Known rows, with every step that occurs
kuro zenen ratap sopib: -15,-1,2,-11,6,-42,45,-38,4,18,-30,-18,9,-16,-48,-20,-23,-2,-5,3,16,2,-13,20,9,20,12
zenen ratap doroli: 32,-15,12,6,-29,9,-10,3,-2,1,-24,-9,-7,-9,25,-19,67,7,7,10,-24,-9,-8,4,23,25,12
kuro pifegeb: -22,26,5,20,13,-3,22,-31,0,19,13,-11,18,-1,11,13,-56,8,28,-12,29,-14,-16,35,-12,-26,-16
ratap pifegeb kuro: 43,-9,0,-16,6,5,-4,37,24,-24,6,-16,26,-1,-9,-15,32,15,-2,5,37,11,30,12,-10,-25,12
pifegeb kuro doroli ratap zenen: -21,-20,7,-22,-25,-19,-17,8,-34,-26,-45,52,16,-36,-37,0,40,12,-8,0,37,-2,7,-7,26,-10,9
zenen ratap tugo: 40,12,26,34,-22,9,8,-9,-2,7,-11,-26,8,3,11,-10,11,-11,11,-20,17,1,-11,-12,9,6,19
ratap zenen: -3,-7,16,-5,22,-25,-9,11,-14,5,-14,-1,-14,-18,-6,6,3,-12,5,-14,5,-9,-2,-21,-22,-8,-8
doroli ratap sopib: -20,-7,-9,-18,-30,-25,22,-33,25,-3,-14,7,-20,-15,-17,-20,-30,32,4,-29,5,22,6,31,0,56,25
doroli ratap: -26,2,18,-20,-21,17,-7,-18,13,-4,-8,14,-14,-5,20,-5,-5,29,9,-37,28,-2,14,29,1,30,13
zenen kuro tugo ratap sopib: -13,-4,-38,9,-29,-34,-3,-13,-3,-12,30,-11,12,-4,-17,-27,-27,-8,-19,2,-94,48,-29,4,53,36,1
tugo ratap doroli kuro: 12,-14,2,-5,-4,13,-11,26,-8,11,16,18,-97,-31,15,-30,45,11,5,13,-58,-19,-14,-24,35,63,6
doroli ratap pifegeb: 17,-16,0,-4,-6,8,12,-5,24,-11,-9,-4,-23,-7,0,-28,-17,37,2,-27,60,7,24,12,-15,25,28
pifegeb kuro tugo ratap: 4,-13,-7,-6,-6,15,-15,15,-15,-26,37,24,29,32,7,2,3,-14,-24,18,-56,26,-2,11,37,2,-7
migep ratap zenen kuro sopib: -35,19,0,-36,-1,-61,-36,13,-28,1,-6,-33,26,-11,-25,-14,-21,-31,14,9,-22,-12,-24,-28,-23,-35,2
tugo ratap sopib: -9,-4,-26,15,-36,-29,17,-1,9,-3,0,5,-4,3,-10,-11,-4,-4,-5,3,-70,38,-13,-6,-9,65,13
tugo ratap migep: -10,-10,37,22,-2,16,4,30,-17,-8,-17,7,3,8,50,8,29,-13,-5,-3,-54,-6,5,-23,0,19,12
pifegeb kuro: -2,5,18,-29,-4,10,-22,19,10,-17,-1,11,36,1,13,14,44,6,5,-6,9,4,19,36,15,-12,-4
ratap sopib: -1,6,-15,-6,-3,-34,12,-24,19,1,-13,-8,0,-8,-22,-6,-18,-2,10,-6,-14,19,-7,18,-14,31,-3
migep kuro tugo: -20,11,-23,-1,26,22,-11,-33,11,10,36,20,-7,13,-15,21,-25,-11,-4,4,-9,-14,-12,12,18,-33,-38
doroli ratap pifegeb kuro: 26,-25,5,-28,-24,11,4,20,30,-29,-8,4,12,-7,-1,-35,20,47,-7,-20,58,15,42,33,4,3,36
zenen ratap: -10,20,24,12,-32,19,-16,-2,6,-5,-31,-5,20,-2,34,3,37,-13,0,-33,6,-11,-11,6,-2,11,8
kuro doroli ratap tugo: 20,13,2,20,-22,4,4,-43,-26,-1,-19,27,-18,-10,-40,-3,-18,13,28,-6,52,-3,-3,-7,25,21,0
zenen ratap migep: -6,7,53,22,-4,26,-1,10,-5,-5,-48,-19,24,-5,62,2,39,-17,-8,-30,-2,-32,-4,-17,1,-14,16
migep kuro tugo ratap: -29,-3,-33,22,-8,19,-4,-7,0,-1,49,34,-17,24,0,16,-11,-17,-19,15,-71,10,-17,-9,22,7,-22
migep ratap: -11,24,3,-6,-13,-4,-41,-7,-2,0,-5,1,23,39,30,41,-7,-19,12,1,2,-4,1,-9,-47,3,-2
migep kuro doroli: -44,34,-29,17,-11,14,-26,-22,-4,6,-15,51,5,-15,-42,43,31,-14,17,20,14,-20,-13,-6,7,-15,-39
pifegeb kuro migep: -6,-19,3,-36,20,22,9,17,19,12,7,15,20,-15,26,28,8,22,-20,-20,37,22,30,46,4,-33,-23

Rows
9,-10,20,21,30,23,4,1,-31,-11,11,2,-4,28,37,1,-21,-26,-24,8,-64,-6,-16,-31,23,2,-9 : kuro tugo ratap migep
48,-14,-30,30,21,10,8,2,-6,-15,41,-8,-15,31,-11,-23,-45,-13,-23,16,-30,24,-10,-35,-2,17,-5 : kuro tugo ratap pifegeb
28,-12,-29,0,25,0,8,6,16,21,3,-29,2,21,24,30,-54,3,-19,-3,54,28,24,-22,-79,-25,-9 : kuro migep ratap pifegeb
-3,4,-12,18,6,15,-12,-14,-21,-10,33,13,-5,30,9,3,-32,-24,-14,8,-60,16,-16,-16,20,26,-21 : kuro tugo ratap
-26,1,29,3,-6,24,-8,-23,-29,-9,-61,33,-3,-18,4,10,14,8,5,-11,27,-31,3,-8,17,3,1 : kuro doroli ratap migep
-31,41,16,10,32,17,13,-33,1,30,21,-14,-52,-33,13,-1,-61,5,22,-34,57,-50,-25,14,-7,-17,-19 : doroli kuro pifegeb
-20,8,-26,-28,22,-25,13,-23,14,40,-5,-7,-73,-21,11,22,-66,0,-23,-20,33,8,-7,-17,-56,17,-10 : doroli kuro migep ratap sopib
4,-3,7,16,1,-14,42,-25,4,37,9,-10,-9,-9,-52,0,-4,1,3,12,40,-12,1,3,30,-26,9 : migep kuro zenen ratap tugo
-22,9,-11,7,-19,7,-33,1,-13,-14,32,-1,19,11,20,-9,-5,-12,-16,-13,-75,22,-17,2,60,11,-11 : zenen kuro tugo ratap
27,-29,-8,11,-24,-1,-1,20,-8,1,11,13,-29,3,12,-14,52,10,8,33,-82,17,-2,-7,27,57,8 : tugo ratap doroli
-13,-20,-8,-14,23,-31,-1,9,-20,33,-8,0,-5,3,29,45,-40,-15,-21,-8,20,15,7,-33,-71,-28,-14 : kuro migep ratap zenen
25,-33,-21,-16,12,-6,-3,-2,-2,32,7,-1,-22,15,36,29,-8,18,-9,31,-9,23,10,4,-31,3,-19 : kuro migep ratap doroli
40,3,-4,-37,34,-8,16,19,18,-25,17,-32,22,-5,-58,-44,-11,0,9,29,28,-7,7,12,-3,-31,3 : ratap pifegeb kuro sopib
36,-19,1,-39,46,-15,26,15,8,-7,9,-14,22,-3,-58,-17,-6,22,0,26,67,4,39,29,11,-38,3 : ratap pifegeb kuro zenen
-31,40,-6,3,-24,6,-59,-10,-16,-9,-28,16,35,-29,-12,19,41,-10,21,-3,4,-9,-12,2,46,-16,-29 : zenen kuro doroli
18,8,7,-44,55,0,0,-11,-4,14,15,-17,-103,-44,-44,-55,-7,3,27,26,0,-55,-30,-6,32,17,-18 : ratap doroli kuro sopib
42,13,6,14,-10,-13,-16,-5,-9,13,12,-20,7,42,7,27,-28,-16,25,8,17,6,4,-26,-40,-3,6 : migep ratap tugo
40,-5,11,4,-28,14,-4,37,21,-27,-21,-24,47,-3,8,-22,60,7,-15,-9,34,3,14,7,-6,-20,35 : zenen ratap pifegeb kuro
-19,6,27,-11,17,-3,14,-23,-9,12,-26,-7,15,-4,-14,0,2,-8,-1,-9,37,-17,-4,22,15,-5,0 : kuro zenen ratap
-28,0,22,5,15,21,4,11,16,7,-12,11,-2,-7,22,25,37,-1,4,0,-9,-36,15,3,2,-38,-8 : ratap migep kuro
-43,9,14,35,25,10,51,-14,7,28,6,0,12,-10,19,27,-24,7,13,0,14,-37,-6,21,-1,-68,-10 : ratap migep kuro pifegeb
-45,0,5,7,12,11,30,18,-9,4,14,9,-7,-4,-9,-17,13,-20,3,29,-78,-30,-19,-27,4,-6,0 : tugo ratap migep kuro sopib
-49,21,-16,29,-1,2,35,-29,15,30,26,8,11,-5,-5,23,-35,12,23,-4,23,-20,-14,37,-8,-43,-25 : migep kuro pifegeb
36,12,-14,8,-2,-10,-22,12,9,-7,-4,-23,13,38,7,15,-16,-12,9,9,26,4,13,-25,-72,-7,12 : migep ratap pifegeb
41,-3,-9,-17,-15,-8,-28,39,11,-23,3,-14,46,32,2,12,20,0,-2,21,31,13,27,-10,-53,-27,21 : migep ratap pifegeb kuro
31,-7,-14,28,-9,1,6,29,8,-11,13,-6,-5,10,0,-16,5,0,-3,6,-24,20,8,-28,-22,31,17 : tugo ratap pifegeb
36,-21,-9,6,-26,8,3,57,13,-29,16,2,25,13,0,-22,46,6,-13,12,-26,28,24,-6,-5,13,27 : tugo ratap pifegeb kuro
